Each row was made from one small tree. The marks that hang from a mark follow it in brackets, in alphabetical order. Every link used is in the known rows. Write each row's tree.
Known rows:
A[V[D P]]: [-1.19 -3.02 -3.04  1.55 -0.46  2.10  2.06  3.20  1.27  0.59  0.20 -2.10
 -0.59  2.21 -0.49 -0.32 -0.16 -4.57  2.72 -0.99 -0.07 -1.00  0.99  0.98]
F[D[V[P]]]: [-0.81 -3.22 -0.51  1.21  0.36 -2.82  2.02  3.23  0.27 -0.05 -3.17 -1.83
  2.47  0.47 -2.98 -0.25 -0.52 -3.89  1.29 -1.83  1.14  2.60 -1.26  0.69]
P[B]: [ 1.78 -3.24  0.30 -1.05  1.05 -0.83 -3.35 -0.73  0.77  0.61  0.72 -2.03
  3.35  0.22  2.02 -1.32 -1.59  0.11 -2.29  0.09  0.01  1.63 -2.12 -1.38]
B[H S]: [ 1.18 -0.27  2.68 -1.84 -0.01 -0.95 -2.32 -1.78  0.04  0.37  1.81 -2.43
  1.20  0.61  1.24 -0.20 -0.96  3.65  2.11  3.01 -1.89  0.86  0.13 -0.09]
P[B V]: [ 0.45 -2.58  0.94 -0.91  1.27 -1.24 -3.41 -1.88  0.38 -1.63  1.71 -0.64
  3.08  0.53  0.23  0.59 -0.35  0.39 -2.91 -0.86 -0.21  1.44 -1.11 -2.48]
H[B[P[V] S]]: [ 0.43  0.77  5.10 -0.22  0.09  2.17  2.67 -2.29 -1.00 -5.43 -1.25 -0.84
 -3.14 -0.34  0.44 -0.07  1.18  4.17  3.66  3.00 -2.21  0.34 -0.55 -3.03]
S[B[H P[V]]]: [-2.07  0.81  3.41 -1.45 -1.66 -1.13 -0.63  0.49  2.87 -1.52  0.88  0.51
 -0.31  1.99  0.78  1.91  0.47  2.85 -1.26 -0.98  0.75  2.91  0.97 -1.05]
U[B[P[V] S]]: [-0.54  1.01  2.03 -0.67 -0.57  1.98 -0.50 -1.32  0.79 -2.16  2.10  0.73
 -1.66 -2.28  0.17  0.57  1.42  1.86  0.55 -0.54 -1.86  1.68  0.10 -0.72]
P[B[H]]: [-0.56 -2.24  1.12 -2.07  0.72 -2.82 -3.24 -0.61  1.29  2.44  1.71 -0.94
  3.36  1.74  2.30 -1.43 -1.73  1.77 -1.77  0.52  0.01  1.88  0.65  0.66]
C[A[V[D P]]]: [-1.32 -2.04 -4.75  0.24 -0.19  0.20  2.94  2.88  1.34  0.75 -1.97 -2.43
  1.50  2.15  0.40 -0.63  0.17 -3.35 -0.53  0.16  0.52 -0.76  0.60  1.97]
A[C V[D P[B[S]]]]: [ 1.24 -2.08 -6.14  1.64  0.31  3.71  6.03 -1.51 -0.11  2.06  0.12 -2.21
 -1.14 -0.39  0.95 -2.95 -1.56  0.17 -1.07 -2.17  2.85 -2.15  1.14  1.74]
Z[F[D[V]]]: [-2.90 -3.60  1.86  1.56  2.96 -2.35 -0.01  1.95  1.14 -2.58 -0.47 -4.44
  4.79  0.51 -2.10 -0.79 -2.07 -1.94  1.32 -1.99  0.76  4.79 -2.79  0.77]
B[H P S]: [ 0.31  1.03  3.32 -2.53 -0.10 -0.40  0.16 -0.22 -0.10  0.09  0.36 -2.09
 -0.54 -0.24  2.00 -0.51 -0.92  4.26  2.28  2.02 -0.83  0.83 -0.12  0.24]
S[B[H P[V[A D]]]]: [-3.47  3.27  0.81 -0.74 -2.63 -0.16 -0.83  2.93  0.45 -0.58  0.08  3.22
 -3.85  2.63  1.14  2.58  0.92  0.36 -0.18 -0.61  1.30 -1.44  2.20  1.26]
A[V]: [ 0.56 -2.75  2.88  1.24  0.62  1.00 -0.42  0.20  3.72 -1.48  0.73 -3.69
  5.24  0.87  0.99  0.50 -0.93 -2.48  0.23  0.31 -3.10  2.07 -1.94 -0.35]
V[A[C] D P[B]]: [ 1.02 -0.12 -6.18  1.66  0.59  0.76 -0.09 -0.26 -2.48  4.35 -0.37  2.11
 -1.81 -1.70 -0.64 -2.47 -0.17 -2.80 -2.87 -0.14  2.72 -2.95  1.36  1.23]
S[B[P]]: [ 1.22 -0.70  1.84 -0.19 -1.68  1.56 -0.45  1.51  2.67 -0.86 -1.27 -2.36
 -0.13 -0.08  2.02  0.13 -0.62  0.99 -1.39 -0.91  1.07  3.52 -2.59 -1.74]
B[H P[V[A D]] S]: [-2.55  3.97  1.16 -2.05 -0.55  0.35 -0.27  1.42 -2.56 -1.29  0.64  2.35
 -4.62  0.60  0.64  2.16  0.76  1.96  2.37  1.34 -0.50 -3.68  1.94  1.06]
D[V[A P]]: [ 3.27  2.73 -1.20  1.40 -0.80 -1.03 -1.33  1.61 -0.83  1.90 -2.45  2.51
  1.33 -0.71 -2.08  1.24  1.88 -4.19  1.21 -0.60 -0.50 -0.97 -1.73 -1.78]
U[B[P[V]]]: [-2.00 -1.04  2.13 -0.18 -0.08  0.79 -1.87  0.24  2.28 -1.39  2.24  1.77
  0.17 -1.64 -0.69  0.87  1.24 -1.41 -1.11 -1.14 -2.05  2.97  0.75 -0.61]
A[C V]: [ 1.67 -3.48  2.18  2.81  1.60  1.66  1.78 -2.75  4.20 -0.47  1.09 -3.20
  6.06 -1.66 -0.57 -0.71 -1.47 -1.87 -2.49  0.72 -2.65  2.79 -1.92  0.34]
U[B[P[V[D]] S]]: [-2.22 -0.73 -0.77 -1.18 -0.92  3.49  0.33  0.97 -0.53 -1.91  2.01  0.78
 -4.95 -1.17  0.25  0.69  0.72 -0.02  1.86 -0.98 -0.91 -0.53  1.47  0.39]
D[V[A[C] P[B]]]: [ 3.98  1.77 -3.80  2.35  0.14 -0.66  1.16 -1.48 -0.76  4.23 -2.12  3.78
  2.29 -2.84 -2.02 -1.32  0.14 -2.45 -4.31 -2.12  2.20 -0.94 -1.42 -0.13]
B[S]: [ 3.35 -1.07  1.78 -0.76  0.33  1.19 -2.35 -1.85 -0.61 -1.57  0.66 -4.04
  1.47 -0.76  0.89 -0.05 -0.46  1.97  1.77  2.46 -1.90  1.03 -2.67 -2.08]

Which tree is each row?
[-2.21 -0.12 -1.44 -0.19  1.26 -1.74 -1.98 -2.47 -0.71  2.00  1.99  4.06
  0.10 -0.03 -0.44 -0.02 -0.52  0.14 -4.21  0.23  0.73 -2.14  2.85  2.55]
P[B[H] V[A[C] D]]
[-1.28 -0.58  2.23 -0.77  0.19  3.28  3.37 -0.03 -2.55 -5.39 -1.40 -0.24
 -6.71  0.41  0.28 -0.16  0.53  2.53  4.91  2.53 -0.96 -1.67  0.64 -1.70]
H[B[P[V[D]] S]]
[-2.61  1.62  2.82 -1.52 -1.02 -0.03 -0.66 -1.41  1.54 -0.39  3.61  1.83
 -1.58 -0.64  0.50  0.70  0.80  3.22  0.98 -0.03 -1.98  1.43  2.51  1.02]
U[B[H P[V] S]]
[-0.15 -0.14  2.47 -0.39 -1.30  1.06 -0.35  0.27  2.45 -3.31 -0.24 -0.96
 -0.42  0.56  0.25  1.78  1.04  1.43 -1.71 -1.53  0.78  3.01 -1.38 -3.04]
S[B[P[V]]]
[ 3.79  1.66 -1.79  3.11  0.10 -0.28  0.69 -1.30 -0.27  2.85 -2.16  3.10
  1.77 -3.79 -3.91  0.15  1.37 -3.71 -1.61 -0.10  0.04 -0.57 -1.57 -0.70]
D[V[A[C] P]]
[ 0.08  1.07 -3.82  0.52 -0.42  0.64 -2.61  3.41 -2.56  2.40 -0.66  0.93
 -2.83  0.46 -1.17  0.02  1.13 -4.24  2.47  1.25  0.00 -3.23  1.01  0.04]
V[A D P]
[ 2.46  5.00 -2.50 -0.64 -1.61 -1.77  0.53 -0.01 -2.41  4.29 -1.54  3.38
 -0.19  0.71  0.87 -0.10  0.06  1.57  0.27 -1.28  1.92 -2.71  0.49  0.60]
D[V[A P[B[H S]]]]
[ 1.51  0.63  0.32  1.29  1.47 -0.77 -2.63 -4.63 -0.14  0.19  1.47  2.45
  3.51 -2.32 -0.80 -0.07  0.25 -0.12 -5.83  0.09 -0.38 -0.40 -1.34 -0.96]
P[B V[A[C]]]
[ 0.61  0.02 -4.33  2.12  0.40  0.88 -0.60 -0.17 -2.01  3.41 -0.45  1.46
 -2.22 -2.40 -2.70 -1.02  0.96 -3.64 -0.33  1.61  0.71 -2.44  1.10  0.91]
V[A[C] D P]
[-1.07  1.60  3.94 -2.31  0.16 -0.72  0.07 -1.34 -0.31 -2.18  1.48 -0.27
 -1.11  0.16  0.07  1.63  0.45  4.87  1.60  0.93 -1.00  0.72  0.88 -0.71]
B[H P[V] S]
[-1.26  0.54  0.17  1.05  1.31  1.58  0.29 -0.13 -1.14 -1.28 -0.05  2.70
 -2.28 -3.27 -2.09  0.83  1.10 -2.14 -1.80  0.44 -0.34 -1.55  0.33  0.35]
B[P[V[A[C] D]]]
[ 1.02  0.85 -2.56 -2.08 -0.49 -1.66 -0.47 -1.12 -1.33  3.70  1.31 -0.99
 -0.68  1.55  1.49 -2.03 -0.54  4.35  0.65  0.36  2.20 -0.57  1.98  0.40]
V[P[B[H S]]]
[-1.95  5.60  2.98 -0.91 -1.33 -0.01 -1.78 -0.59  0.35  0.67  2.63  4.17
 -1.89 -0.97  0.96  1.27  1.75  2.37  0.67  0.57 -2.44 -0.92  2.22  1.93]
U[B[H P[V[A]] S]]
[-0.34 -3.52 -3.73  2.93  0.90  2.66  4.12  0.26  1.86  1.55  0.44 -1.75
  0.12 -0.68 -2.01 -1.18 -0.43 -4.28  0.41 -0.77  0.34 -0.16  1.36  1.63]
A[C V[D P]]
[-1.31 -0.20  0.15  0.34  0.44  0.12 -4.23  1.02 -1.65 -1.76  0.87  1.54
 -1.02  0.56 -1.19  2.47  1.43 -3.28  0.50  1.15 -1.92 -2.29  0.05 -0.82]
P[V[A D]]
[-1.75 -1.54 -1.31 -2.99  0.22 -1.03 -1.31 -1.22 -1.90 -0.67  2.57 -0.18
 -2.33  2.52  1.64  0.30 -0.88  3.28  0.10 -0.09  0.97 -2.07  2.49  0.57]
P[B[H S] V[D]]
[ 1.00 -1.36 -2.15  1.33  0.10  0.44  1.76  0.83  1.96  1.85  0.21 -1.81
  3.30  1.62  1.37 -1.59 -0.92 -1.77 -1.01 -2.23  1.12  0.49 -0.39  0.04]
A[V[P[B]]]
[ 1.23 -0.27  0.65 -2.73  0.35 -1.51 -1.87 -2.13  0.03  1.61  1.82 -2.08
  1.73  1.37  3.13 -1.47 -2.16  4.63 -0.90  1.21  0.29  0.43  0.00  0.24]
P[B[H S]]
[-1.38  2.63 -1.26 -1.93 -0.17 -0.91 -2.27 -0.79 -2.93  0.28  1.92  2.21
 -2.46  2.12  2.09  0.87 -0.11  2.26 -0.21  0.44  0.16 -4.40  2.19  1.50]
P[B[H S] V[A D]]
[ 0.92  4.74  5.21  0.65 -0.13  2.13  1.57 -1.79 -2.39 -4.31 -1.97  1.41
 -3.16 -0.53  0.79  0.53  1.88  3.34  3.30  3.96 -2.70 -2.05 -1.00 -2.11]
H[B[P[V[A]] S]]
[ 2.95  2.38 -3.06  0.90 -0.55 -1.34 -0.80  1.62 -1.61  3.41 -2.61  3.19
  1.50 -0.44 -0.40  0.08  0.29 -3.02 -1.34 -2.32  1.76 -1.69 -1.52 -0.79]
D[V[A P[B]]]
[-0.41  0.83 -0.28  1.89  0.03 -2.75  0.92  3.76 -0.52  0.70 -3.98  0.47
  2.03  0.14 -2.56  0.19  0.18 -4.76  0.96 -1.12  0.44  0.43 -1.50  1.41]
F[D[V[A P]]]
[-2.70  0.04  1.35 -2.90 -0.06  0.25  0.70  0.94 -1.59 -2.42  1.22  0.02
 -4.37  1.16  0.50  1.26  0.10  3.04  3.10  0.47 -0.11 -1.23  2.36  0.44]
B[H P[V[D]] S]
[ 4.11  0.42 -3.72 -0.21 -0.65  0.27  1.55 -0.30 -1.68  1.65 -1.69 -0.35
 -0.24 -0.61  0.18 -0.72 -0.41  0.73  0.49 -2.55  2.54 -0.59 -1.88 -2.07]
D[V[P[B[S]]]]
[ 0.61 -1.61  2.32  3.02  1.64 -1.98  1.66 -0.21  1.29 -0.15 -3.27 -0.34
  4.89 -2.93 -2.45 -0.20 -1.30 -3.89 -2.95 -0.15 -0.81  2.07 -3.27  2.22]
F[D[V[A[C]]]]
[ 0.54 -0.35 -1.87  0.78 -0.01 -0.93  2.39  0.65  2.51  0.82 -1.80 -2.73
  5.18  1.33  0.31 -0.61  0.38 -1.55 -2.05  0.69 -0.64  1.07 -0.76  0.57]
C[A[V[P]]]
[ 1.51  0.38  4.24 -0.39  0.14  2.56  2.95 -0.88 -0.79 -3.01 -2.41 -2.50
 -2.65 -0.69  2.02 -1.84 -0.20  4.16  4.20  3.86 -2.15  0.63 -1.84 -1.82]
H[B[P S]]
[-3.04 -2.10 -3.14  1.79  2.34 -2.97  1.92  2.43 -0.33  0.73 -1.02 -2.53
  2.65  1.32 -1.69 -2.50 -1.73 -1.22  0.12 -4.73  5.01  3.21 -0.62  1.29]
Z[F[D[V[P[B]]]]]
[-3.66 -0.72  1.02 -1.81 -2.11 -0.18  0.24  2.33  1.76 -1.55  0.75  0.74
 -3.89  2.69  0.67  1.82 -0.04  1.16  0.07 -1.45  1.68  1.00  2.81  0.54]
S[B[H P[V[D]]]]
